Each row comes from the steps of one walk. Every step used is in the known rows, and no mark comes twice. Write the walk behind each row, first mark first.
Known rows
korevak -> fatim -> palos: [ 31.1  -4.6   3.2  17.9  -9.3  10.6  25.4  14.5  21.7 -26.7 -15.7  -0.5
 -10.9   4.9  22.7   8.1  -5.8 -23.3   0.3  -8.0  16.8   6.2 -20.0   3.0
  21.3  -5.6 -23.3]
reko -> tiral -> nadup -> selizu: [  1.6   8.5  -3.5  -5.8  -6.7   2.8 -18.0  -1.4  16.6   6.0 -15.8   2.8
  -6.5   5.3  47.8  20.2   4.3 -19.8  23.6   0.5  15.7  -8.6  15.9 -49.8
  -6.0 -14.7   0.8]
vesa -> reko -> tiral -> nadup: [  8.2  -6.6  18.3  17.0  -8.5   0.8 -20.9  -0.7  45.8 -11.8 -14.8   4.8
  -6.2   5.1  43.5  30.5  -3.0 -13.7   6.2   8.5  13.9  -0.6  -1.5  -8.2
 -16.5  -4.4 -11.8]
korevak -> fatim -> tiral -> nadup -> selizu -> reko -> vesa -> kifin: [ 33.9 -37.5  30.0  35.5 -38.6 -11.6  14.6  49.1   2.8 -29.9  -5.1  -3.5
  -1.5 -14.7  48.0   4.0 -20.8 -32.0  39.0  -6.4  48.6 -11.1  13.5 -46.8
 -28.1 -26.5  -6.4]
kifin -> tiral -> nadup -> selizu -> reko: [ 12.8 -14.5   9.2  11.1 -43.7 -15.5   2.5  -6.9  27.9 -12.5 -12.0  10.4
  -2.4   7.6  50.7  27.1  12.8  -3.1  14.6  14.1  22.8   7.4  14.5 -47.7
  -9.4   3.4 -19.7]
selizu -> reko: [  7.7 -11.6  -6.6  13.6 -19.2  -7.3  -8.9  12.5   9.8  -0.7  -9.5 -10.7
 -13.1  14.5  26.1  11.9   6.1  -1.9  11.5  22.6  19.6   7.2  11.2   3.6
   9.5   3.2 -28.0]
korevak -> fatim -> tiral -> nadup -> selizu -> kifin: [ 31.4 -23.2  22.3   7.0 -19.7  11.4  17.1  32.8  22.9 -12.7 -24.1  -9.4
 -21.9 -18.9  29.8  13.7 -15.4 -37.0  32.0 -10.2  44.6  -5.0  -5.7 -27.4
 -25.2 -23.3   5.0]
selizu -> nadup: [  3.1   2.2 -18.8   1.4  -1.4   0.6  -5.9   0.9  19.7  -4.4 -14.9   4.1
 -21.0  -0.7  23.5  29.9  10.0 -18.8  19.3  12.5  -3.7  13.1   8.0 -17.5
   1.7  14.7 -19.5]
tiral -> nadup -> selizu -> reko -> vesa -> kifin: [  3.3 -14.6   6.2  24.0 -43.4 -12.6  -8.4  30.2   7.6  -9.1 -11.8  13.2
   8.4  -1.6  60.5   9.3 -10.2 -19.5   8.7 -18.4  27.8   2.3  39.5 -49.3
 -10.9  -4.0   7.7]
selizu -> reko -> vesa: [ 13.3 -24.3   1.4  28.2 -32.6 -10.7  -3.9  28.4 -12.5 -13.8  -9.9 -14.9
  -4.7   5.2  37.3   6.8  -1.3  -2.3   2.1  11.5  15.5  -5.2  16.6 -13.5
   7.3  -2.8 -36.1]
kifin -> selizu -> nadup: [-13.5  12.5 -36.2  12.1   5.5 -12.3  -1.4 -17.2  10.9  -4.8 -24.3  -4.9
 -10.9  -5.9  30.6  29.0  29.6 -26.7  16.3  20.3  -6.4  15.5  27.5 -25.4
   0.8  10.2 -15.6]
vesa -> reko -> tiral -> nadup -> selizu -> fatim -> palos: [ 20.2  -1.6  32.4  33.7 -17.2   3.8   3.6  -7.1  45.8 -33.5 -26.3   5.9
   8.3  13.2  56.6   9.5 -20.1 -33.5   3.9  -2.0  27.8   0.7  13.5  -7.6
   1.8   5.0   3.0]
kifin -> tiral -> nadup -> selizu -> reko -> vesa -> fatim -> palos: [ 32.8 -37.0  33.2  43.6 -61.5 -25.1  21.4  11.0  23.0 -52.8 -10.4  15.1
  15.8   0.0  57.5  16.8   0.9 -22.0   5.9  -9.7   9.8  -3.6  12.7 -49.8
   0.0  -9.9 -25.4]
korevak -> fatim -> tiral: [ 34.5 -23.3  10.2  13.3   5.2  16.3  20.8  26.4  12.1 -19.4  -8.4 -19.8
 -24.2  -6.8   9.8  17.1   0.5 -19.9  34.5  11.4  27.8 -11.7 -26.1  -7.8
 -13.6 -19.9 -23.2]
nadup -> tiral: [ -2.5  -1.5  11.8  -2.2   2.3   2.5 -16.9 -14.7   7.3  -5.7  -3.4 -24.5
  -8.5   2.7  14.0  12.3  13.5 -17.6   7.7  13.1  12.9  -5.7  -4.3 -20.2
   3.2   0.7 -21.9]
reko -> vesa -> kifin: [ -4.9 -21.2   2.7  24.4 -15.7   1.7  -9.9  38.4  -2.2 -21.1   1.6  -2.3
  16.3 -18.7  30.2  10.5  -3.1 -13.2  -4.7 -30.3  -0.1 -18.0   1.8 -35.1
  -8.9 -13.6  -8.1]
korevak -> fatim: [ 30.3 -15.5   2.0   4.7   5.9  23.6  15.5  22.9  11.2  -9.8 -14.1 -14.0
 -23.6  -7.6  24.2  16.8   7.6  -3.0   4.4  -5.9  25.1   2.0 -16.2 -12.3
   3.3   3.8 -20.7]
kifin -> tiral -> nadup: [ -1.2  -7.8  -2.6  11.9 -25.0  -6.1   2.3 -11.6  39.3 -14.8  -9.6   9.8
 -12.3   2.5  26.7  43.0  12.5   3.2   7.8  14.0  -4.3   5.8 -12.1 -46.3
 -22.6   8.5 -32.5]
reko -> vesa -> kifin -> tiral -> nadup -> selizu -> fatim -> korevak: [  7.2 -32.0  24.9  39.0 -34.4  -6.4  -0.9  32.1  -3.7 -42.3  -6.6   2.3
  13.7 -30.7  47.7   3.7 -20.2  -8.5   6.6 -26.3  -0.3 -20.4  13.1 -63.5
 -30.7 -11.2   3.7]
vesa -> reko: [ 17.4 -15.8  11.1  16.0  -1.0  18.2  -4.4   9.8  37.9 -11.9 -16.6   0.4
  -5.5   5.6  31.7  25.8   7.2 -11.7 -12.4  -4.2  15.2   0.2 -10.2  21.8
   2.3   1.9  -3.9]
tiral -> nadup -> selizu -> reko -> vesa: [ 13.3 -11.9  -3.0  19.5 -40.2  -3.4   0.6  19.9   0.5  -3.5 -24.5   6.3
  -9.8   9.7  59.6  15.0  -3.1 -13.5   9.2  -3.3  25.0   4.4  35.6 -39.8
  -0.4   2.3  -4.6]
fatim -> tiral -> nadup -> selizu -> reko -> vesa: [ 15.9 -19.7   5.3  29.1 -37.8 -10.7   6.3  26.6  -0.3 -14.7 -15.5  -1.3
 -10.5  10.2  41.7  16.7 -11.5 -30.2  39.5  16.5  25.7 -12.8  21.7 -33.5
 -20.2 -24.7  -8.5]
kifin -> selizu: [-13.1   9.4 -33.6  12.4  10.3   1.6   0.1 -10.0   8.0  -1.1 -22.1 -15.6
  -4.7  -0.5  24.8  22.9  31.7 -15.1   0.4  10.8  -0.5   3.4  12.5 -15.6
   3.5  -2.5 -11.6]
tiral -> nadup: [ -5.3   7.4 -22.4   7.5  -7.6  11.1  -3.3   2.6  30.4   2.4 -21.0   8.8
 -26.6  12.4  24.5  36.5   0.7  -5.2   7.5   6.2  -3.1  14.0   2.8 -24.5
 -15.4  13.5 -11.6]

Write each row's walk
[  5.8   7.9 -17.2  -2.9 -10.4  17.7   0.4   4.3  22.2   8.7 -26.0  13.6
 -17.3  12.1  43.3  27.7   6.6 -16.8   7.0 -11.5  15.1   8.3  17.1 -35.2
  -3.6   6.0  13.3] : tiral -> nadup -> selizu
[ 11.5 -11.1  10.9  16.5 -22.4   7.7  17.5 -11.0  30.6 -23.8 -20.0   1.2
  -7.1  -1.3  41.4  27.7   6.7  -1.2   9.4   4.4  17.5   4.2   6.3 -59.7
 -16.6  25.6 -14.5] : kifin -> tiral -> nadup -> selizu -> fatim
[-12.0   3.0 -20.1  41.4   7.4  -0.4  20.9 -13.7  17.1 -24.6 -31.0 -24.7
 -20.1   1.6  15.1  25.0   1.9 -22.6  31.5  37.7   7.8   4.4  18.5 -29.3
 -31.8  13.6 -16.9] : kifin -> selizu -> fatim -> tiral -> nadup
[ 33.3 -41.6  20.0  34.6 -16.4  13.8  18.4  41.7   1.2 -37.3 -13.5  -5.1
  -7.1 -12.6  35.4  21.5  -1.1 -31.3  26.3 -22.5   6.1 -26.2   5.0 -45.5
 -21.9 -27.9  -0.4] : reko -> vesa -> fatim -> tiral -> nadup -> selizu
[ 11.9   0.7  -8.2  13.0  -3.6  22.9   1.5  12.0   8.9  -6.8 -33.7   1.5
 -31.2   3.7  36.5  12.0 -16.4  -8.8  14.0  -5.0   7.3   5.0  20.9 -22.5
 -13.9  10.5  19.7] : tiral -> nadup -> selizu -> fatim -> korevak
[ 43.4 -34.3  22.6  31.3 -34.8  -3.4  24.8  38.7  -4.0 -24.8 -16.9 -10.4
 -19.8  -4.2  47.3  10.0 -14.4 -25.8  37.4   8.4  46.9  -8.0  10.5 -39.2
 -18.3 -20.6 -17.9] : korevak -> fatim -> tiral -> nadup -> selizu -> reko -> vesa
[ -0.3 -23.0  19.8   1.3 -28.4  -6.8  -8.3   8.6  29.0 -15.9 -10.2 -13.0
   6.0 -25.6  18.5  17.3   6.8  -9.6  -4.6  -7.9   8.8  -8.5 -17.0 -21.4
 -10.3 -10.8 -23.7] : selizu -> kifin -> tiral
[ -0.7 -31.4  19.9  41.8 -58.4 -37.5 -10.6  23.7  12.7 -30.9   5.0   5.8
  16.3 -10.0  46.0  15.7  -8.1  -1.8   8.4   3.3  13.0  -2.2  15.8 -53.0
 -24.4  -3.3 -36.4] : selizu -> reko -> vesa -> kifin -> tiral -> nadup
[ 11.6 -22.5  -0.9  56.6 -29.7 -28.1  16.4  13.3  -3.1 -44.5 -18.4 -14.4
  14.4  -1.3  40.9   2.0  13.6 -29.1  -2.2   4.0   2.4  -0.6  28.2 -10.1
  17.2 -15.0 -29.4] : kifin -> selizu -> reko -> vesa -> fatim -> palos
[  3.3 -29.9  25.7  37.3 -35.6  -3.2  10.2  21.5   8.9 -43.3  -6.4   0.6
  23.9 -24.7  51.2  13.1  -9.1  -8.2   1.3 -27.4  15.3 -14.4  15.3 -80.0
 -25.7   9.6  -6.9] : reko -> vesa -> kifin -> tiral -> nadup -> selizu -> fatim
[-14.1 -10.4   6.8  17.4 -26.5 -15.5 -10.8   2.7  46.2 -21.2   8.0  18.4
  12.9 -13.0  25.7  32.1   4.0  -5.3   8.9  -8.0  -1.2   0.8  -8.0 -52.7
 -34.5  -0.4 -12.7] : vesa -> kifin -> tiral -> nadup
[ 16.7  -8.3  10.1  -2.3 -17.1  -7.7 -17.2   8.9  -3.5   4.1  -9.1 -12.3
   6.4   7.4  52.4  -2.4  12.1 -18.5  24.4   9.3  38.0 -12.7  26.7 -23.9
  18.6 -20.2  -7.7] : nadup -> selizu -> reko -> tiral
[  4.8   4.3   5.2   7.1  -3.1  10.5  -4.9  -4.2  14.9  -7.4 -23.8 -10.5
  -8.5   3.4  45.5  13.9  -6.3 -13.3  25.3   6.6  22.1  -6.2  22.5 -52.5
 -10.7   8.7  -3.8] : reko -> tiral -> nadup -> selizu -> fatim
[ 26.9 -46.1  21.8  49.9 -35.5 -16.3   8.0  39.4   5.5 -37.9  -6.7 -10.0
 -13.6  -1.4  29.4  17.5  -9.7 -16.8  32.4  13.9  11.6  -9.0  12.1 -24.6
 -25.2 -16.1 -35.0] : selizu -> reko -> vesa -> fatim -> tiral -> nadup
[ 22.5 -13.3  30.8  23.7  -4.1  10.8 -17.2   8.1  24.0 -20.6 -25.9  -2.9
 -11.0  -2.8  52.6   7.8 -20.3 -17.1  13.6   0.9  20.3  -8.9  14.5  -3.6
 -17.9  -8.5  15.2] : vesa -> reko -> tiral -> nadup -> selizu -> fatim -> korevak
[ -3.3   1.2   9.8  -9.3 -19.5  -2.4 -24.7   7.5  21.5   5.4 -21.0  -3.0
  -1.1 -11.2  45.6  12.5  -5.2 -26.7  17.8 -12.2  23.1  -9.2  17.4 -44.9
 -10.5 -19.9   6.4] : reko -> tiral -> nadup -> selizu -> kifin
[ -7.7   0.3 -25.0  24.0 -10.1 -19.4  -3.1  -7.0   4.1  -2.3 -19.9 -18.2
  -4.3   6.8  34.0  12.5  26.3 -11.3   8.7  29.7  15.3   9.8  30.0  -6.5
   7.9   0.1 -23.8] : kifin -> selizu -> reko
[ -1.7  -2.8   0.9  14.6 -26.9 -25.0 -24.6   1.9  17.7  -1.2  -8.5  -6.0
 -13.2  14.4  37.4  17.1  -4.0  -4.7  29.0  34.7  18.7   6.1  19.8 -26.3
 -10.0  -3.2 -35.4] : selizu -> reko -> tiral -> nadup
[  8.8  -1.4  -8.1   8.2 -10.0   9.8   6.1  10.4  21.9  -3.2 -17.2   5.8
 -18.8   9.8  25.5  28.3  -1.8 -33.6  39.7   9.7  16.7  -8.8   4.4 -26.6
 -22.2 -21.6   8.1] : fatim -> tiral -> nadup -> selizu
[-28.5   6.2  -3.5  15.2  -1.1 -31.3 -23.9 -18.4  13.9 -15.9   1.5  -7.8
  17.3 -21.4  29.0  14.2  20.7 -41.1  19.9   5.8   4.9   7.0  29.4 -44.7
 -13.8  -0.8  -4.8] : vesa -> kifin -> selizu -> nadup -> tiral
[ -6.4 -11.0  10.7   9.1 -28.5 -10.1  -7.1   5.8  39.2 -17.8   3.1  21.0
  20.1 -13.7  41.8  25.0   9.2 -14.5   9.8 -21.3  12.2  -3.1   3.3 -61.3
 -24.2  -7.4   7.3] : vesa -> kifin -> tiral -> nadup -> selizu
[  8.4   2.7   4.1   8.3  -1.2   7.1 -18.0   6.6   1.9  -8.0 -21.3  -8.2
 -19.7  -2.4  40.7   4.3 -16.7 -12.2  29.8   7.2   7.9 -11.7  19.5 -36.3
 -15.7 -12.0   6.4] : reko -> tiral -> nadup -> selizu -> fatim -> korevak
[ 21.4 -13.7   6.8  14.6   5.7  27.1  20.4  12.1   3.5 -16.8 -21.1 -23.0
  -9.4   1.7  22.8   4.9  -1.8 -25.6  31.1   5.8  31.3 -17.2   7.0 -18.7
  -4.7  -0.2   6.7] : nadup -> selizu -> fatim -> tiral
[  7.9  -6.9   2.3   3.1 -26.6   1.9   6.3 -10.5  31.0 -11.2 -14.3  12.9
  -3.2   1.5  44.3  35.3  17.4  -6.9   8.2  -1.2  10.6   0.6   0.1 -55.1
 -12.7   2.3  -9.1] : kifin -> tiral -> nadup -> selizu
[  0.3 -24.4  17.0  24.5 -40.5  -9.8  -1.4  23.4   9.5 -29.3   0.6  12.7
  26.4 -21.3  53.6  19.9   0.9 -14.1   0.3 -31.7   7.1 -17.1   9.0 -77.0
 -21.8 -14.3  -2.1] : reko -> vesa -> kifin -> tiral -> nadup -> selizu
[ 11.6 -20.8  21.9  -9.2 -27.8   4.1  -2.8  10.6  18.8  -8.0 -16.6  -7.8
  14.0 -23.4  39.0   9.0  14.1 -21.9  -2.7 -24.8  26.2 -13.9  -0.1 -31.2
   4.5 -17.3   4.7] : nadup -> selizu -> kifin -> tiral
[ 16.5  -7.3  22.1   9.5 -10.5   7.1 -17.3   0.4  38.6  -7.6 -18.9   7.4
   1.2   5.6  60.6  24.2   1.9 -22.6   6.8  -5.5  28.3  -4.7  11.5 -16.7
  -7.4 -12.1   8.5] : vesa -> reko -> tiral -> nadup -> selizu
[ -6.0 -15.9  14.5   7.2 -38.1 -12.1  -8.4   3.0  43.0 -13.6 -16.7   0.3
  -3.9 -20.3  24.2  28.9  -1.5  -9.6   0.0  -2.9   5.4   3.6  -9.1 -35.8
 -26.7  -0.5 -22.3] : selizu -> kifin -> tiral -> nadup
[  4.1 -37.5  24.3  37.7 -48.9 -32.8 -10.1  28.0   1.8 -31.8  11.6  -6.2
  24.9 -14.4  40.2   6.8   0.0  -2.1   5.2   0.9  15.0 -13.2   8.9 -39.9
 -10.6 -12.6 -36.9] : selizu -> reko -> vesa -> kifin -> tiral
[ 15.4 -25.9  14.7  24.4 -55.6 -19.2   6.4   5.2   8.8 -22.6 -11.4   7.1
   4.3   0.3  59.9  23.0   7.6  -4.0   9.2   5.6  19.1  -3.9  18.8 -62.4
 -10.0  -1.3 -26.5] : kifin -> tiral -> nadup -> selizu -> reko -> vesa
[-21.7  -9.5   5.3  31.0 -15.0 -32.0 -17.6   0.2 -11.3 -29.5  -1.0 -14.8
  23.7 -30.4  39.9   9.0  12.0 -39.1  11.0  -6.1   1.2  -7.7  32.1 -61.1
 -12.1  -7.9 -15.2] : reko -> vesa -> kifin -> selizu -> nadup -> tiral
[ 21.5  -8.7   0.4   7.5   8.1  30.4   2.2  20.1  -9.3 -10.0 -26.1 -15.5
 -18.7  -4.4  31.4  -5.5  -6.4  -9.3  10.0  -8.7  13.3 -12.1  14.6  -4.2
   6.6  -1.5  20.7] : nadup -> selizu -> fatim -> korevak
[-17.9 -16.3  -2.4  57.5 -14.6 -13.9   9.0  19.5   2.6 -41.7 -13.6 -16.3
   9.9 -20.1  28.7  13.9 -13.0 -27.4  21.9   1.8   3.8 -12.6  23.8 -56.1
 -42.2  -4.2 -10.0] : reko -> vesa -> kifin -> selizu -> fatim -> tiral -> nadup
